What can hang from each mark
zaruf: geneved parurar
parurar: budol zaruf
geneved: derug pakases zaruf
budol: kaga parurar
derug: geneved
kaga: derug
pakases: parurar

Every row comes from one small tree of marks. Brackets hold a mark, then the marks that hang from it, in alphabetical order. Every link used is in the known rows. Which tree was each row made from?
Known rows
(geneved derug (pakases (parurar (budol kaga) zaruf))): [ 0.61,  2.72, -0.19,  0.54, -0.52,  1.55,  1.28,  2.10, -0.11, -0.92,
  3.99,  0.37,  2.25,  0.60,  1.73,  0.58,  1.10, -1.39, -3.57,  1.26,
 -1.25, -0.89,  2.58,  0.14, -0.48,  0.80,  3.28,  0.16, -3.58]
(zaruf (geneved pakases) (parurar (budol (kaga derug)))): [ 0.22,  0.17,  0.62,  0.84,  0.00, -0.67, -2.95,  2.60,  0.49,  0.70,
  1.85, -2.15,  0.79, -0.69,  1.34, -0.08,  0.97,  0.48, -1.80,  1.67,
 -1.41,  0.32, -0.62, -0.25,  2.87,  0.69,  2.66,  0.70, -3.23]
(derug (geneved (pakases (parurar (budol kaga))) zaruf)): [-0.69,  1.70,  2.25,  0.74, -2.18,  2.54, -0.39,  2.09,  1.30, -1.92,
  3.08, -1.17,  0.54,  0.88,  2.75, -0.62, -0.52, -0.91, -1.74,  0.70,
 -2.03,  0.05,  0.16,  0.93, -0.24,  1.00,  3.79, -0.12, -3.25]
(kaga derug): [-1.19, -0.42,  0.64,  0.29, -0.24, -0.39, -1.51,  0.08, -0.09,  0.73,
  0.77,  1.01,  0.89,  0.07, -0.02, -0.32,  0.80,  0.85, -0.58, -0.07,
 -0.94, -0.19,  0.27,  0.60, -0.47,  0.09,  0.41,  0.21, -1.71]
(budol kaga parurar): [ 0.25,  1.38, -1.34, -0.37, -0.92,  0.47, -0.14,  0.15, -1.62, -0.62,
  0.84, -2.37,  2.47, -1.63,  0.80,  0.22, -0.88,  0.14, -0.15, -0.77,
 -1.27, -0.03,  0.81,  1.49, -2.31,  0.24,  1.64,  0.59, -2.43]
(kaga (derug (geneved (pakases parurar) zaruf))): [-2.33, -0.08,  3.56,  1.04, -2.55,  2.17, -2.12,  1.88,  1.52, -0.27,
  3.08,  0.29,  0.59,  1.31,  3.23, -1.81,  1.22,  0.28, -2.56, -0.14,
 -2.02, -0.54, -0.20,  1.43, -0.63,  1.71,  2.66, -0.74, -3.14]
(derug (geneved (pakases (parurar budol)) zaruf)): [-1.40,  0.57,  3.01,  1.43, -1.79,  2.61,  0.07,  2.15,  1.90, -1.41,
  2.94, -0.21, -0.07,  1.34,  3.15, -0.88,  0.49, -1.47, -2.14,  0.66,
 -1.48, -0.76, -0.28,  0.44, -0.29,  1.41,  2.82, -0.07, -2.01]
(zaruf (geneved derug pakases) (parurar budol)): [ 0.54, -0.53,  1.65,  2.21,  0.92, -0.13, -1.39,  2.97,  1.83,  1.66,
  2.59, -0.96, -0.18, -0.53,  2.24,  0.75,  1.90, -0.60, -2.41,  1.58,
  0.94, -1.41, -0.40, -0.51,  2.78,  1.25,  0.29, -0.57, -2.42]
(kaga (derug (geneved pakases (zaruf (parurar budol))))): [-2.09, -0.98,  2.97,  1.35, -0.59,  1.38, -2.35,  2.38,  1.50, -0.24,
  3.78,  0.79, -0.03,  1.25,  2.16, -1.31,  1.05,  0.29, -2.26,  1.36,
 -1.72, -0.29,  0.22,  1.64,  0.87,  0.86,  2.08,  0.68, -4.11]
(parurar (budol (kaga (derug (geneved zaruf))))): [-1.22,  0.65,  1.22,  0.81, -0.33,  0.13, -0.94,  1.38, -0.04, -1.02,
  2.42,  0.29,  1.31,  1.00,  0.44,  0.67, -1.09, -0.06,  0.10,  1.37,
 -2.66,  0.81,  0.79,  1.29,  0.90,  0.15,  1.82,  0.85, -4.89]
(parurar (budol (kaga derug)) (zaruf geneved)): [-0.65,  0.51, -0.42,  0.12,  1.33, -1.17, -0.21,  2.22, -0.92, -0.64,
  1.87,  0.12,  1.72,  1.38, -0.12,  1.40,  0.07, -0.39, -1.53,  2.21,
 -3.56,  1.74,  0.71, -0.31,  3.33,  1.30,  2.02,  0.76, -3.40]
(kaga (derug geneved)): [-1.12, -0.88,  2.41,  0.51, -0.33,  0.22, -1.53,  0.23,  0.32, -0.30,
  0.87,  0.13,  0.37,  1.48,  0.94, -0.40,  0.40,  0.94, -0.24,  0.08,
 -2.27,  0.28, -0.60,  0.93,  0.91,  0.88,  0.24, -0.82, -2.60]
(geneved derug (pakases (parurar (budol kaga))) zaruf): [-0.49,  2.85,  1.16,  1.63, -1.84,  1.84, -0.17,  2.93,  1.02,  0.15,
  4.50,  0.46,  1.82, -0.54,  2.91,  0.06,  0.39, -1.27, -2.86,  0.43,
  0.44, -1.85,  2.20,  1.23, -1.52,  0.51,  3.10,  0.18, -4.29]
(pakases (parurar (zaruf geneved))): [-0.47,  0.16,  0.45, -0.08, -1.13,  1.10,  0.74,  1.16,  0.41,  0.89,
  0.30, -1.28,  0.68,  1.85,  2.07, -0.24,  2.18, -1.73, -3.46,  0.39,
 -1.11,  0.10, -0.60, -0.90,  1.79,  2.70,  1.32, -0.92, -0.41]
(geneved derug pakases (zaruf (parurar budol))): [-0.81,  0.56,  1.39,  2.15, -0.01,  1.28, -1.21,  3.57,  1.70,  1.17,
  4.97,  1.26,  0.17, -0.36,  2.24, -0.33,  1.23, -0.89, -3.13,  1.17,
  1.54, -1.80,  2.02,  1.58, -0.08,  0.28,  1.17,  0.71, -3.86]
(zaruf geneved): [-0.02, -0.56,  1.00,  0.60,  0.10, -0.85, -0.97,  1.18,  1.04,  0.64,
 -0.44, -1.43, -0.46, -0.04,  1.22,  0.40,  0.27, -0.02, -0.10,  0.22,
 -0.28,  0.31, -1.67, -0.94,  2.48,  1.30, -0.36, -1.12,  0.18]
(pakases parurar): [-0.07,  0.60,  0.36, -0.16, -2.03,  1.33,  0.57, -0.66,  0.18,  1.27,
 -0.54, -1.11,  0.75,  0.34,  1.19, -0.39,  1.64, -1.05, -1.79, -0.60,
  0.23, -1.03, -0.30, -0.21, -1.27,  0.69,  0.83, -0.27, -0.07]

Write each row's tree
[-0.08,  1.49,  1.27,  0.80, -1.47,  0.01, -1.60,  1.92,  0.68,  0.21,
  1.39, -1.72,  1.62, -0.72,  2.20,  0.21,  1.04, -0.01, -1.89,  0.75,
 -2.06, -0.36, -1.10, -1.02,  1.12,  1.13,  3.36, -0.21, -2.04] : (zaruf (geneved (pakases (parurar (budol (kaga derug))))))
[ 0.25,  0.16, -0.67, -0.15, -0.18, -0.05, -1.38,  0.37, -0.78,  1.40,
  1.04, -0.95,  1.34,  0.00, -0.65,  0.41,  1.04, -0.07, -1.21,  1.20,
 -0.78,  0.20,  0.96,  0.94,  0.85, -0.48,  1.22,  1.58, -3.84] : (zaruf (parurar (budol (kaga derug))))
[-0.07,  0.42,  2.43,  0.94, -1.00,  2.02,  0.78,  0.68,  1.39, -1.56,
  1.48, -0.96, -0.03,  1.34,  2.28, -0.27,  0.77, -0.96, -1.49,  0.72,
 -1.81, -0.69, -0.78, -0.62, -0.06,  0.99,  2.36, -0.27, -0.88] : (derug (geneved (pakases (parurar budol))))
[-0.57,  0.49, -0.46,  0.09, -0.33,  1.45,  2.75,  0.45, -0.58,  0.06,
  1.14,  0.55,  1.18,  2.02,  0.66,  0.63,  2.15, -2.54, -3.01,  1.40,
 -1.11, -0.54,  1.12, -0.58, -0.27,  1.14,  1.81,  1.19, -0.70] : (pakases (parurar budol zaruf))
[-0.58,  0.51, -0.44,  0.46, -0.73,  0.85, -0.91,  1.88, -0.06,  1.02,
  2.17, -0.50,  0.42,  0.07,  0.48,  0.01, -0.02, -0.89, -1.41,  1.04,
  0.37,  0.19,  1.39,  1.45,  0.66, -0.09,  1.48,  1.61, -3.80] : (geneved (zaruf (parurar (budol kaga))))
[ 0.32,  1.46,  1.08, -0.36, -0.89,  2.27,  1.19,  1.29,  0.39, -2.81,
  2.43, -1.35,  0.97,  2.15,  1.76, -0.07,  0.05, -0.92, -2.35,  1.42,
 -3.44,  0.66,  0.50, -0.04,  1.04,  1.48,  4.01,  0.14, -2.63] : (derug (geneved (pakases (parurar (budol kaga) zaruf))))
[-0.11,  1.33, -2.08, -0.86, -0.12,  0.69,  0.79,  0.93, -2.08, -1.46,
  2.15, -1.48,  2.79, -0.11,  0.55,  0.04, -0.58, -0.40, -1.74, -0.14,
 -2.54,  0.69,  1.84,  1.71, -1.45,  1.00,  2.42,  0.75, -2.74] : (budol kaga (parurar zaruf))
[-1.79,  0.50,  1.25,  0.72, -1.96,  1.08, -2.12,  1.39, -0.62, -0.67,
  2.86, -1.68,  2.59, -0.16,  2.40, -0.59, -0.80,  0.75, -0.88, -0.68,
 -3.10,  0.07,  0.61,  3.22, -1.73,  1.27,  2.39, -0.11, -5.61] : (budol (kaga (derug (geneved zaruf))) parurar)
[-1.96, -0.97,  2.94,  0.99, -1.44,  1.49, -3.33,  2.46,  1.55, -0.06,
  3.37,  0.09, -0.16,  1.09,  2.50, -1.90,  0.97,  0.96, -2.40,  0.41,
 -1.73, -0.17, -0.08,  2.16,  0.88,  1.19,  2.18, -0.39, -4.01] : (kaga (derug (geneved pakases (zaruf parurar))))
[-0.49,  1.10, -0.18,  0.32,  1.11, -0.93, -0.74,  3.13, -0.26, -1.82,
  3.01,  0.23,  1.72,  0.80,  0.53,  0.91,  0.08, -0.03, -1.83,  2.48,
 -3.66,  1.72,  0.74, -0.56,  3.02,  1.22,  3.56,  1.07, -3.11] : (parurar (budol (kaga derug)) (zaruf (geneved pakases)))
[-0.37,  1.15,  0.37, -0.27,  0.88,  0.33,  0.21,  1.91, -0.58, -3.10,
  3.50,  0.79,  1.46,  2.11,  0.06,  0.38, -0.51, -0.03, -1.62,  2.41,
 -4.39,  1.86,  1.67,  0.60,  1.91,  0.63,  3.64,  1.18, -4.12] : (parurar (budol (kaga (derug (geneved pakases)))) zaruf)
[-0.90,  0.14,  0.37,  1.35,  0.63,  0.72,  0.00,  3.05,  0.21, -0.55,
  3.76, -0.71,  1.48, -0.35,  3.22,  0.08,  0.91, -0.58, -3.34,  0.21,
 -1.46, -1.15,  0.84,  0.74, -0.01,  2.51,  1.39, -0.75, -1.90] : (budol (parurar (zaruf (geneved derug pakases))))
[-1.29,  1.71,  2.00,  2.34, -1.57,  2.02,  0.09,  2.94,  1.75,  0.80,
  4.64,  1.49,  1.11, -0.26,  3.31, -0.04,  1.32, -1.55, -3.00,  0.48,
  0.91, -2.64,  1.85,  0.82, -1.76,  0.64,  2.12,  0.10, -3.08] : (geneved derug (pakases (parurar budol)) zaruf)
[ 0.17,  0.93,  2.19,  1.66, -1.24,  0.59, -1.24,  2.33,  1.84,  1.13,
  1.79, -1.53,  0.64, -0.64,  3.56,  0.07,  1.57, -0.52, -2.51, -0.12,
  0.36, -1.66, -0.93, -0.80,  0.98,  1.97,  0.97, -2.26, -1.23] : (zaruf (geneved derug (pakases parurar)))
[ 1.29,  0.18,  0.37,  1.45,  0.71, -0.51, -1.35,  1.99,  0.45,  2.56,
  1.47, -2.55,  0.90, -0.10,  1.29,  1.80,  0.95, -0.60, -1.36,  1.36,
  0.42, -0.63, -0.03, -0.05,  3.55,  1.14, -0.25, -0.60, -4.14] : (zaruf (geneved derug) (parurar (budol kaga)))
[-0.22,  1.66,  1.04, -0.85, -1.86,  1.60, -1.16,  1.19, -0.33, -1.87,
  2.71, -1.20,  1.83,  1.74,  1.64, -1.06,  0.28,  0.49, -2.74,  0.52,
 -3.93,  1.23,  0.67,  1.10,  0.65,  1.48,  4.03, -0.62, -3.97] : (budol (kaga (derug (geneved (pakases (parurar zaruf))))))
[-2.21, -0.85,  2.82,  1.02, -1.12,  0.82, -2.05,  1.43,  0.82, -0.14,
  2.27,  0.76,  0.24,  1.44,  1.74, -0.84,  0.06,  0.53, -0.72,  0.04,
 -2.01,  0.22, -0.17,  1.82,  0.67,  1.16,  0.67, -0.73, -3.48] : (kaga (derug (geneved zaruf)))
[ 0.29,  2.38, -0.84, -0.54, -0.84,  1.42,  1.38,  1.33, -0.32, -1.81,
  2.46, -0.21,  1.49,  0.75,  0.95, -0.14,  0.66, -1.36, -2.91,  1.32,
 -2.18,  0.28,  1.44, -0.48, -0.48,  0.58,  4.33,  1.36, -1.54] : (geneved (pakases (parurar (budol kaga) zaruf)))
[-0.76,  0.40,  1.31,  1.58, -1.01,  1.60, -2.25,  3.43,  1.58,  1.36,
  4.64,  0.78, -0.03, -0.48,  2.58, -1.10,  1.12,  0.01, -3.19,  0.19,
  1.71, -1.50,  1.69,  2.05,  0.02,  0.81,  1.10, -0.40, -3.55] : (geneved derug pakases (zaruf parurar))
[-1.07,  1.68,  1.92,  1.82, -2.50,  2.12, -0.80,  2.85,  1.71,  0.83,
  4.16,  0.89,  0.90, -0.32,  3.89, -1.03,  1.39, -0.92, -3.28, -0.53,
  1.29, -2.32,  1.39,  1.42, -1.83,  1.17,  2.04, -0.96, -2.76] : (geneved derug (pakases parurar) zaruf)
[-1.12, -0.04,  2.87,  0.61, -1.94,  1.46, -1.55,  0.62,  0.93, -0.65,
  1.74, -0.55,  0.70,  1.19,  2.45, -1.24,  1.34,  0.47, -2.18, -0.06,
 -2.29, -0.54, -0.80,  0.52, -0.39,  1.20,  2.15, -0.86, -2.36] : (kaga (derug (geneved (pakases parurar))))
[-2.35, -1.52,  2.58,  1.46, -0.60,  1.01, -1.78,  1.68,  0.88,  0.93,
  2.53,  0.43,  0.02,  1.96,  1.43, -0.39,  1.22, -0.23, -1.66,  1.05,
 -1.44, -0.26,  0.19,  1.80,  1.24,  1.05,  0.71,  0.56, -4.41] : (kaga (derug (geneved (zaruf (parurar budol)))))
[ 0.11,  0.41,  1.57,  0.81, -1.56,  0.59, -1.25,  1.66,  1.54,  0.23,
  0.47, -2.01,  0.21, -0.56,  2.88, -0.78,  1.26, -0.49, -2.10, -0.07,
 -0.43, -0.71, -1.80, -1.40,  1.07,  1.80,  2.00, -1.30,  0.61] : (zaruf (geneved (pakases parurar)))
[-0.57,  1.10, -1.31, -0.68,  1.22, -0.48,  0.65,  1.10, -1.67, -1.19,
  2.36,  1.28,  2.08,  1.42, -1.22,  1.19, -0.01, -0.48, -1.38,  2.10,
 -3.17,  1.53,  2.33,  0.51,  1.15,  0.12,  2.42,  1.87, -3.74] : (parurar (budol (kaga derug)) zaruf)
[ 0.65, -0.32,  1.76,  1.60, -0.17,  0.11, -2.70,  2.89,  1.87,  1.96,
  2.15, -2.05, -0.26, -0.52,  2.75, -0.29,  1.85,  0.07, -2.70,  0.48,
  0.96, -1.05, -0.62, -0.10,  2.76,  1.69,  0.12, -1.71, -2.21] : (zaruf (geneved derug pakases) parurar)
[ 0.16,  1.57,  1.35,  1.60, -0.82,  1.30,  0.89,  1.31,  1.04,  0.30,
  2.91,  0.65,  1.14, -0.39,  2.20,  0.53,  1.71, -1.09, -2.37,  0.69,
  0.69, -2.41,  1.17, -0.41, -1.55,  0.32,  1.63,  0.08, -1.89] : (geneved derug (pakases (parurar budol)))
[-1.32,  0.23,  0.07,  0.71, -0.85,  0.46, -1.97,  1.97, -0.22,  1.61,
  2.49,  0.26,  0.94,  0.18,  0.41, -0.27,  0.59, -0.16, -1.81,  1.00,
 -0.31, -0.05,  1.47,  1.91,  0.59,  0.06,  1.71,  1.62, -4.74] : (geneved (zaruf (parurar (budol (kaga derug)))))
[-0.94, -0.28,  2.64,  0.50, -0.47,  0.62, -2.03,  0.93,  0.92, -1.54,
  2.20,  0.30,  0.29,  0.81,  1.48, -0.96,  0.27,  1.35, -0.72,  0.26,
 -2.61,  0.27, -0.57,  0.73,  0.58,  0.74,  1.72, -0.66, -2.29] : (kaga (derug (geneved pakases)))
[-0.68,  1.16, -0.03, -0.03, -0.83,  0.28,  0.35,  1.42, -0.52,  0.64,
  1.22, -1.13,  2.31,  1.54,  1.10,  0.93,  1.83, -1.33, -2.99,  1.44,
 -2.84,  0.66,  0.35, -0.49,  1.82,  1.86,  2.85,  0.26, -3.17] : (pakases (parurar (budol (kaga derug)) (zaruf geneved)))
[-0.99, -1.25,  2.15,  0.69, -1.12,  1.88, -1.58,  1.55,  1.36,  0.53,
  1.74, -1.11, -0.91,  1.87,  2.00, -1.19,  0.50, -0.51, -1.56,  0.34,
 -0.24,  0.18, -0.32,  1.89,  1.60,  1.60,  0.26, -0.75, -2.92] : (derug (geneved (zaruf parurar)))
[-0.65,  0.96, -0.70, -0.08, -1.13,  0.01, -1.49,  0.34, -1.80,  0.06,
  1.58, -1.62,  3.13, -1.40,  0.85, -0.08, -0.40,  1.01, -0.62, -0.89,
 -1.98, -0.39,  0.80,  2.10, -2.75,  0.22,  2.15,  0.64, -3.90] : (budol (kaga derug) parurar)
[-0.04,  0.78,  1.02, -0.37, -0.93,  0.09, -1.94,  0.01, -0.56, -0.83,
  0.98, -1.35,  1.42,  0.84,  0.39, -0.06, -1.02,  1.29,  0.30,  0.11,
 -2.94,  1.43, -0.04,  1.19,  1.07,  0.37,  1.60, -0.78, -4.14] : (budol (kaga (derug geneved)))
[-0.34,  0.39,  1.85, -0.12, -1.31,  2.47,  0.60,  1.04,  0.88, -2.29,
  2.09, -1.01, -0.03,  2.46,  2.52, -1.18,  0.78, -0.66, -3.02,  0.52,
 -2.48,  0.31, -0.26,  0.06,  0.64,  2.01,  2.77, -0.99, -0.96] : (derug (geneved (pakases (parurar zaruf))))
